What can hang from each mark
dusobe: vanez vitav
rozed: lunu vitav
vanez: dusobe
vitav: dusobe kivap lunu nopufu rozed temugit
kivap: vanez vitav
lunu: rozed vanez vitav

Every row comes from one small tree of marks. The marks that hang from a mark follow it in brackets, in alphabetical order. Every link used is in the known rows. Which tree was each row made from?
Known rows
rozed(lunu(vanez vitav(dusobe nopufu temugit))): [-0.17 -0.19 -0.29  0.10  0.09 -0.11 -0.19 -0.22 -0.13 -0.18  0.00 -0.17
  0.12  0.16 -0.01  0.54  0.29  0.05  0.03  0.08  0.10  0.11  0.34  0.23]
lunu(vanez): [ 0.00  0.03 -0.31 -0.26  0.05 -0.02 -0.15 -0.18  0.15  0.04  0.15  0.03
  0.08  0.08 -0.13  0.31  0.07  0.01 -0.08  0.25 -0.01  0.06  0.47 -0.14]
lunu(vitav(rozed)): [ 0.10  0.00 -0.28 -0.24  0.18  0.12  0.02 -0.28  0.11  0.01  0.19 -0.06
  0.07  0.05 -0.14  0.38  0.14  0.16 -0.21  0.15 -0.03  0.07  0.27 -0.05]
kivap(vanez vitav(dusobe nopufu rozed temugit)): [-0.29  0.05 -0.18 -0.32  0.25 -0.04  0.06 -0.68 -0.26  0.05  0.24 -0.05
  0.20 -0.17  0.01  0.34 -0.01  0.08  0.15 -0.31  0.02  0.10 -0.02  0.12]
lunu(rozed vitav(kivap)): [ 0.15 -0.01 -0.39 -0.13  0.06  0.14 -0.07 -0.23  0.16  0.03  0.23 -0.10
  0.14  0.21 -0.22  0.32  0.22  0.19 -0.37  0.12 -0.05  0.03  0.44  0.12]
lunu(vanez vitav(dusobe kivap rozed temugit)): [ 0.09 -0.16 -0.31  0.02  0.17 -0.08  0.04 -0.35 -0.05 -0.13  0.18 -0.30
  0.01  0.11 -0.04  0.44  0.25  0.30 -0.04 -0.01  0.02  0.12  0.27  0.29]
kivap(vitav(dusobe(vanez) lunu nopufu temugit)): [-0.22  0.05 -0.28 -0.15  0.24 -0.09  0.32 -0.61 -0.16  0.12  0.24 -0.04
  0.05 -0.14  0.18  0.45  0.03  0.03  0.18 -0.21  0.00  0.02  0.04  0.25]
kivap(vanez vitav(dusobe lunu rozed)): [-0.05  0.00 -0.26 -0.40  0.31  0.04  0.10 -0.71 -0.18  0.09  0.19 -0.01
  0.17 -0.12  0.00  0.27 -0.08  0.08  0.03 -0.23 -0.01  0.09  0.01  0.14]
rozed(vitav(kivap nopufu)): [-0.22  0.02 -0.38 -0.17  0.22  0.02  0.06 -0.34  0.04 -0.04  0.36 -0.12
  0.24  0.12 -0.12  0.34  0.07  0.08  0.01  0.02 -0.01  0.02  0.34 -0.05]
kivap(vanez vitav(lunu temugit)): [-0.22  0.07 -0.34 -0.27  0.18  0.13 -0.03 -0.63 -0.22  0.26  0.22  0.17
  0.15 -0.17 -0.08  0.27 -0.01 -0.05  0.04 -0.08  0.00  0.11  0.14  0.06]
dusobe(vanez vitav(kivap nopufu rozed)): [-0.14  0.05 -0.25 -0.15  0.34 -0.01  0.49 -0.21  0.01 -0.14  0.34 -0.15
  0.22 -0.08  0.25  0.32  0.00  0.14 -0.12 -0.06 -0.04 -0.10  0.09  0.03]
lunu(vanez(dusobe)): [-0.02 -0.01 -0.34 -0.28 -0.06 -0.03 -0.18 -0.04  0.27 -0.03  0.16 -0.05
  0.14  0.11  0.04  0.33 -0.04 -0.09 -0.11  0.28 -0.03  0.05  0.36 -0.21]
vitav(kivap(vanez)): [-0.19  0.13 -0.42 -0.30  0.20  0.10 -0.07 -0.33 -0.05  0.02  0.31  0.01
  0.19  0.05 -0.20  0.21  0.00  0.01 -0.09 -0.05  0.00  0.09  0.30 -0.08]
dusobe(vitav(kivap lunu nopufu rozed temugit)): [-0.20 -0.05 -0.27 -0.07  0.44  0.05  0.49 -0.52 -0.29 -0.01  0.27 -0.11
  0.18 -0.13  0.30  0.35  0.21  0.26  0.02 -0.13  0.01 -0.08  0.15  0.29]
kivap(vitav(rozed temugit)): [-0.04  0.03 -0.22 -0.25  0.22  0.15  0.12 -0.54 -0.05  0.21  0.24  0.06
  0.04 -0.15 -0.07  0.30  0.10  0.04 -0.01  0.05 -0.02  0.09  0.15 -0.05]
dusobe(vanez): [ 0.00  0.19 -0.31 -0.28  0.17  0.04  0.13 -0.11  0.17  0.08  0.26  0.03
  0.04  0.01 -0.06  0.31 -0.02 -0.10 -0.12  0.17 -0.04  0.06  0.29 -0.21]
vitav(lunu): [-0.01  0.06 -0.35 -0.32  0.23  0.09  0.09 -0.40  0.01  0.17  0.21  0.06
  0.05  0.05 -0.03  0.32  0.09  0.02 -0.05  0.09 -0.03  0.05  0.35 -0.01]
lunu(vanez(dusobe) vitav(temugit)): [-0.02 -0.08 -0.37 -0.07 -0.12  0.01 -0.27 -0.04  0.19 -0.03  0.14 -0.12
  0.10  0.10  0.00  0.44  0.08  0.02 -0.11  0.32  0.00  0.10  0.33 -0.06]
vitav(dusobe rozed(lunu) temugit): [ 0.02 -0.05 -0.27 -0.11  0.39  0.09  0.12 -0.36 -0.24 -0.01  0.11 -0.14
  0.03  0.06  0.02  0.36  0.22 -0.09 -0.01  0.02  0.04  0.13  0.19  0.06]
dusobe(vitav(temugit)): [-0.07  0.13 -0.34 -0.17  0.20  0.16  0.14 -0.20 -0.01  0.05  0.24  0.04
  0.10 -0.08 -0.04  0.28  0.13 -0.04 -0.03  0.23  0.05  0.04  0.25 -0.17]
dusobe(vanez vitav(rozed)): [ 0.10  0.12 -0.24 -0.24  0.31  0.11  0.38 -0.08  0.14 -0.04  0.23 -0.05
  0.16 -0.12  0.16  0.26 -0.07  0.00 -0.19  0.19 -0.05 -0.04  0.09 -0.18]
dusobe(vanez vitav(kivap lunu temugit)): [-0.09  0.05 -0.43  0.02  0.33  0.12  0.45 -0.26 -0.08  0.03  0.30 -0.05
  0.08 -0.10  0.22  0.28  0.07  0.04 -0.06  0.04  0.01 -0.01  0.16  0.14]

Which tree is each row?
[-0.01  0.01 -0.23 -0.12  0.09 -0.04 -0.07 -0.35 -0.03 -0.01  0.15 -0.15
  0.11  0.14 -0.08  0.48  0.29  0.20 -0.10 -0.03  0.01  0.01  0.32  0.25]
lunu(rozed vitav(dusobe nopufu temugit))
[ 0.05  0.02 -0.39 -0.31  0.28  0.04  0.03 -0.50 -0.13  0.03  0.21 -0.10
  0.19  0.12 -0.05  0.24  0.08  0.15 -0.15 -0.22 -0.05  0.03  0.30  0.31]
vitav(dusobe kivap(vanez) lunu(rozed))
[-0.24  0.09 -0.31 -0.29  0.09  0.03  0.11 -0.10  0.17 -0.11  0.25 -0.07
  0.29  0.02  0.20  0.33 -0.05 -0.08 -0.05  0.15 -0.01 -0.07  0.17 -0.24]
vanez(dusobe(vitav(nopufu)))
[ 0.11 -0.03 -0.26 -0.15  0.25  0.07  0.10 -0.37 -0.05 -0.02  0.18 -0.18
 -0.01  0.05 -0.08  0.43  0.22  0.17 -0.04  0.04  0.03  0.14  0.17  0.13]
lunu(vitav(dusobe rozed temugit))
[ 0.10 -0.17 -0.23 -0.27  0.20 -0.07  0.12 -0.59 -0.02  0.07  0.09 -0.07
  0.08 -0.07  0.07  0.37  0.02  0.15  0.03 -0.05 -0.03  0.08  0.16  0.22]
kivap(vitav(dusobe lunu(vanez) rozed))
[-0.09 -0.03 -0.20 -0.15  0.25 -0.06  0.12 -0.45 -0.13 -0.08  0.18 -0.21
  0.06  0.04  0.03  0.52  0.24  0.24  0.04 -0.10  0.03  0.07  0.15  0.21]
lunu(vitav(dusobe nopufu rozed temugit))
[ 0.12 -0.08 -0.33 -0.10 -0.04  0.05 -0.25 -0.04  0.26  0.04  0.10 -0.09
  0.27  0.12  0.02  0.32  0.01 -0.05 -0.19  0.38 -0.10  0.02  0.43 -0.12]
lunu(rozed(vitav(temugit)) vanez(dusobe))
[-0.13 -0.19 -0.45  0.15  0.22  0.08 -0.12 -0.17 -0.07 -0.04  0.13 -0.14
  0.20  0.12 -0.12  0.32  0.17 -0.08 -0.05  0.26  0.03  0.11  0.45  0.00]
rozed(lunu(vanez) vitav(kivap temugit))
[-0.07 -0.04 -0.23 -0.22  0.18 -0.02  0.11 -0.71 -0.16  0.19  0.16 -0.01
  0.12 -0.03  0.08  0.38  0.18  0.13  0.03 -0.20 -0.02 -0.01  0.20  0.37]
kivap(vitav(dusobe lunu(rozed) nopufu temugit))
[-0.05 -0.05 -0.35  0.11  0.43  0.19  0.42 -0.09 -0.15 -0.11  0.21 -0.14
  0.17 -0.07  0.21  0.27  0.12 -0.06 -0.19  0.11  0.01 -0.01  0.10  0.04]
dusobe(vanez vitav(kivap rozed(lunu) temugit))
[ 0.02  0.06 -0.23 -0.20  0.31  0.16  0.26 -0.28 -0.05  0.04  0.22 -0.02
  0.13 -0.13  0.07  0.26  0.12  0.06 -0.07  0.17  0.01  0.01  0.17 -0.10]
dusobe(vitav(rozed temugit))
[-0.10 -0.02 -0.32 -0.03  0.09  0.03 -0.02 -0.33 -0.03  0.05  0.24 -0.11
  0.16  0.12 -0.11  0.42  0.34  0.28 -0.21  0.00 -0.04 -0.02  0.40  0.28]
lunu(rozed vitav(kivap nopufu temugit))
[-0.09 -0.03 -0.25 -0.19  0.43 -0.14  0.50 -0.52 -0.16 -0.07  0.28 -0.23
  0.06  0.01  0.29  0.43  0.06  0.21  0.04 -0.31 -0.06 -0.03  0.10  0.35]
vitav(dusobe(vanez) kivap lunu nopufu rozed)
[-0.17 -0.08 -0.41  0.07  0.21 -0.05  0.14 -0.18 -0.05 -0.25  0.19 -0.27
  0.15  0.20  0.03  0.49  0.14  0.01 -0.12 -0.09  0.03  0.03  0.18  0.23]
rozed(lunu(vitav(dusobe(vanez) kivap nopufu)))
[ 0.03 -0.07 -0.48  0.07  0.21  0.05  0.10 -0.12  0.02 -0.21  0.18 -0.23
  0.08  0.22 -0.06  0.39  0.11 -0.04 -0.18  0.03  0.04  0.10  0.19  0.15]
rozed(lunu(vitav(dusobe(vanez) kivap)))
[-0.08 -0.14 -0.24 -0.28 -0.09 -0.08 -0.11 -0.38  0.16  0.12  0.08  0.01
  0.30  0.01  0.22  0.39 -0.01  0.07 -0.14  0.06 -0.12 -0.08  0.30  0.16]
kivap(vitav(lunu(rozed vanez(dusobe)) nopufu))
[ 0.16 -0.11 -0.36 -0.06 -0.05  0.01 -0.21 -0.13  0.23 -0.02  0.15 -0.12
  0.15  0.23 -0.19  0.35  0.22  0.26 -0.36  0.20 -0.06  0.00  0.53  0.17]
lunu(rozed vanez vitav(kivap))
[-0.36  0.12 -0.38 -0.24  0.21  0.04  0.09 -0.30 -0.09 -0.13  0.32 -0.03
  0.35 -0.03 -0.01  0.22 -0.01  0.08 -0.04 -0.11  0.03 -0.04  0.19 -0.04]
dusobe(vitav(kivap(vanez) nopufu))
[-0.20 -0.01 -0.37 -0.13  0.11  0.01  0.01 -0.31  0.04 -0.08  0.31 -0.11
  0.14  0.14 -0.12  0.43  0.22  0.21 -0.09 -0.03  0.02  0.02  0.33  0.11]
lunu(vitav(kivap nopufu))
[-0.20  0.02 -0.47 -0.31  0.16  0.10  0.02 -0.34 -0.04  0.01  0.30 -0.05
  0.23  0.06  0.09  0.27 -0.09 -0.04 -0.10 -0.07 -0.05  0.07  0.19  0.04]
vitav(kivap(vanez(dusobe)) lunu)
